Each row was made from one path, in order. Every step used is in the known rows, and no mark comes twice. Write each row's path.
Known rows:
e > c: [-26   6  13   8   6 -16   4 -15   0   4 -12  -1  13   4 -14 -26   4   5
   4  -5  21  14 -14  15]
x > t: [ -5  16   4 -14   5   4 -10 -11  -5 -12  15 -11 -10 -22  30   3  -6 -12
  20   3 -27  -7  13  -4]
z > g > t: [ 22  -6  10 -17  -8 -15 -27 -19   4   9  -7  -4   8 -10   1   0   9  -1
  -4 -33   5 -11   1 -10]
b > e > r: [ 17 -11  -4   0  31 -25  -2  25   8   7 -10 -45  12  -9   0 -10   4  32
  23  -8 -23  31 -12   4]
g > z: [ -7 -11  14  -4  -7   9   3 -11  14   4   3  17   1  42  10 -14  27   8
   6  23 -13 -13   2  14]
z > g: [ 27 -17   5  12 -17  -9 -24  -9  -1  22 -17  -9   6 -10 -23   1   0   6
   2 -36  -3  -2  -2 -15]
c > x > t > g > z: [ -3  17 -21   7 -49 -13   4  27  17   6  16  -7 -23  18  19 -42   4 -20
  26  12 -26  -4 -31  -7]
g > z > e: [ 18 -12  11  10   4  -5   0 -20  -2   5 -10  21  14  37   0 -11  20   1
  15  19  -4 -12  -9  18]
b > e > c > x > t > g: [ -2   9 -16  13 -21 -53  10  34  13   4 -11 -37   2 -10   4 -30   2   0
  43  11   0  25 -27  -9]
r > e > z > g > t: [  6   6  10 -14  29 -39 -22 -11   2   8 -13 -42  11 -17  23   3   6  12
   4 -11 -21   6 -17  23]
b > e > z > g > t > x > c: [ 29 -10  11 -10  22 -30 -30  14  32  14   0 -55   2 -30  11 -31  23  24
  17 -14 -36  41   0 -11]
z > g > t > q: [ 22 -11  20 -21  -7  -7 -38 -11  22  21 -15 -24   2  -9 -14 -12  14  14
 -11 -41   9 -19   3 -12]
x > c > e > r > l: [ 14 -22   8 -13  -9   1 -24 -15  22  24  20 -10 -11 -25  -3  -7 -28 -19
   8 -12 -43  53   2   9]
r > e > z > g > t > x > c: [ 17   2  19 -25  30 -21 -38 -18  18  23  -6 -42  -1 -36  24 -25  -1   1
   3  -7 -31  17  -7  25]
g > t: [ -6  14   6 -36  11  -8  -3 -13   5 -16  12   6   2  -2  30   0  11  -9
  -6   4  11 -12   5   6]
x > c > e > b: [ -5 -16  20   3 -15   6 -20 -23  23   1  22  -8  -4 -26   7 -17 -13 -16
  13  -3 -15  45  -1   2]
r > e > z > g > t > q: [  6   2  18 -18  30 -32 -32  -4  17  17 -19 -58   6 -16  11  -8  10  24
  -2 -16 -17  -1 -16  21]
z > g > t > x > c: [ 35  -9  21 -28  -7   5 -44 -25  21  27  -1  -6  -7 -31   0 -32   2 -11
  -5 -31  -6  -1  10  -7]
b > e > z > g > t > q: [ 17 -10  10  -3  21 -41 -24  27  30   9 -13 -70  10 -11  -2 -14  34  46
  12 -24 -22  23  -8 -14]
t > x > c > e > r > l: [ 27 -15  18 -21  -6  25 -29  -4  25  51  14 -18 -28 -40 -14 -47 -25 -12
   3 -21 -35  43  -5  19]
x > c > e > z: [ -4 -11  11   7 -18  -8 -20  -7  32  -2  28 -12  -8 -17   8 -12   3 -10
   5  -2 -43  46   2  -3]
g > t > x > c > e > z: [  2  10  23 -39   2   5 -25  -9  33   5  30 -11 -17 -27  26 -46  16  -9
  -7  -8 -19  19  -2  14]
c > e > b: [-16  -7  17  16 -21  -6   0   0  -2   3  10 -20   3 -13  -7  -9   0  12
  14 -28   8  25 -33  11]
t > x > c > e: [ 21  -9  19 -11 -26  22 -24  -3  28  29  16  -4 -24 -36  -6 -40  -9 -18
   3  -4 -18  20   5   5]
b > e > c > x > t: [  3  13 -11  10  -5 -62  12  21   7  -1  -7 -38  10 -10   4 -11   5   4
  31  19   5  24 -22  -4]

Which path is each row?
[  9 -16   9  -2 -33  -3 -17 -14  26  -1  22   8  -8 -22   5   4 -11 -27
   9   8 -23  26  14  -8] -> x > c > e
[-13   8  11  -8  20 -35   2 -21  -8   9 -25 -15  15 -14  10   2 -15  -4
  13  20  18   0 -13  37] -> r > e > c
[-28  18  -2  13 -34 -25   8   5  15   9   1  -4  -6  23   3 -61  10 -11
  26   6  -1   9 -38  11] -> e > c > x > t > g > z
[-17  16  -1  -4 -15 -40   5  -2   6  14 -15 -17  -1   6  22 -31  -9 -18
  33  30  -2  -6 -33  34] -> r > e > c > x > t > g > z
[ 21  -4  17 -18   2  32 -27 -10  27  28  10  -2 -23 -31  -2 -51 -10 -16
  -3   4 -16  17  14   6] -> t > x > c
[ 31  -4  -1  17  37 -11 -12  -9 -18  13 -16 -14  19  -4 -20 -22 -11  11
   9 -30  -9  22 -31  22] -> z > e > r
[  3 -18   2  15 -13  18  -7  11  13  19 -17   7  -4  30  -5 -62   9   6
  36 -18 -25   3 -28  15] -> t > g > z > e > r
[ -6  17  -5   2   2 -55   9  -5  -5  14 -20 -20  12  -4   3  -6 -16 -12
   7  25  23   5 -36  34] -> r > e > c > x
[ 19  11 -10  35  -1 -50   7  -8 -17  12 -20  -1  23   6 -31 -26  -7 -11
   7  -5  33  18 -47  16] -> z > e > c > x
[ 24  -5   8  -5  21 -35 -20  25  20  15  -8 -59   5 -23   5 -26  30  36
  16 -24 -25  28 -12  -7] -> b > e > z > g > t > x
[ 24 -12  31 -19 -15   4 -45 -26  19  29   5 -19  -6 -39  -4 -40   2  -4
   3 -47   0  15  -9   1] -> z > g > t > x > c > e > b
[ 11   2   8  25  18 -29  -1 -24 -20   5 -26   4  26  -3 -24 -17  -6  -4
  12 -10  28  13 -24  18] -> z > e > c
[ 10   5  23 -46   6  13 -28 -14  29  14  25  -7 -16 -29  20 -49   3 -11
  -4 -15 -17  16  -3  20] -> g > t > x > c > e > r
[ -9 -13   7  19 -25   6   0   1  11  14 -22  18   1  31  -8 -59  12  -3
  38  -4  -1  -2 -24  13] -> t > g > z > e > c
[  9  -8  -1 -16  36   5  -9  -1  -6  37  -4 -28  -5  -5 -14 -17 -25  13
   1 -33 -32  41 -20  26] -> e > r > l
[  1  23 -28   9 -46 -18   3  32  10   4  15 -15 -23  -4  14 -35 -10 -25
  23   0 -20   2 -31 -14] -> c > x > t > g
[ 10   0  21 -10  18  -3 -42 -10  30  18  10 -34  -5 -19   5 -53  23  15
  -8 -40 -38  33  -8   0] -> e > z > g > t > x > c
[ -1   4  12   0  17 -21 -26  -3  13   4   3 -33   7  -1   5 -26  29  26
  -7 -43 -27  21 -18  -2] -> e > z > g > t
[-11   4  14  -8  38 -12  -5 -18 -12   7 -15 -34  11 -23  21  -3 -20   5
  15   8  11  12 -21  37] -> r > e > b
[ 20 -13  -1  19  15 -44 -13  28  13   8 -13 -57  13 -12  -5  -4  23  39
  20 -19 -30  35 -11 -16] -> b > e > z > g
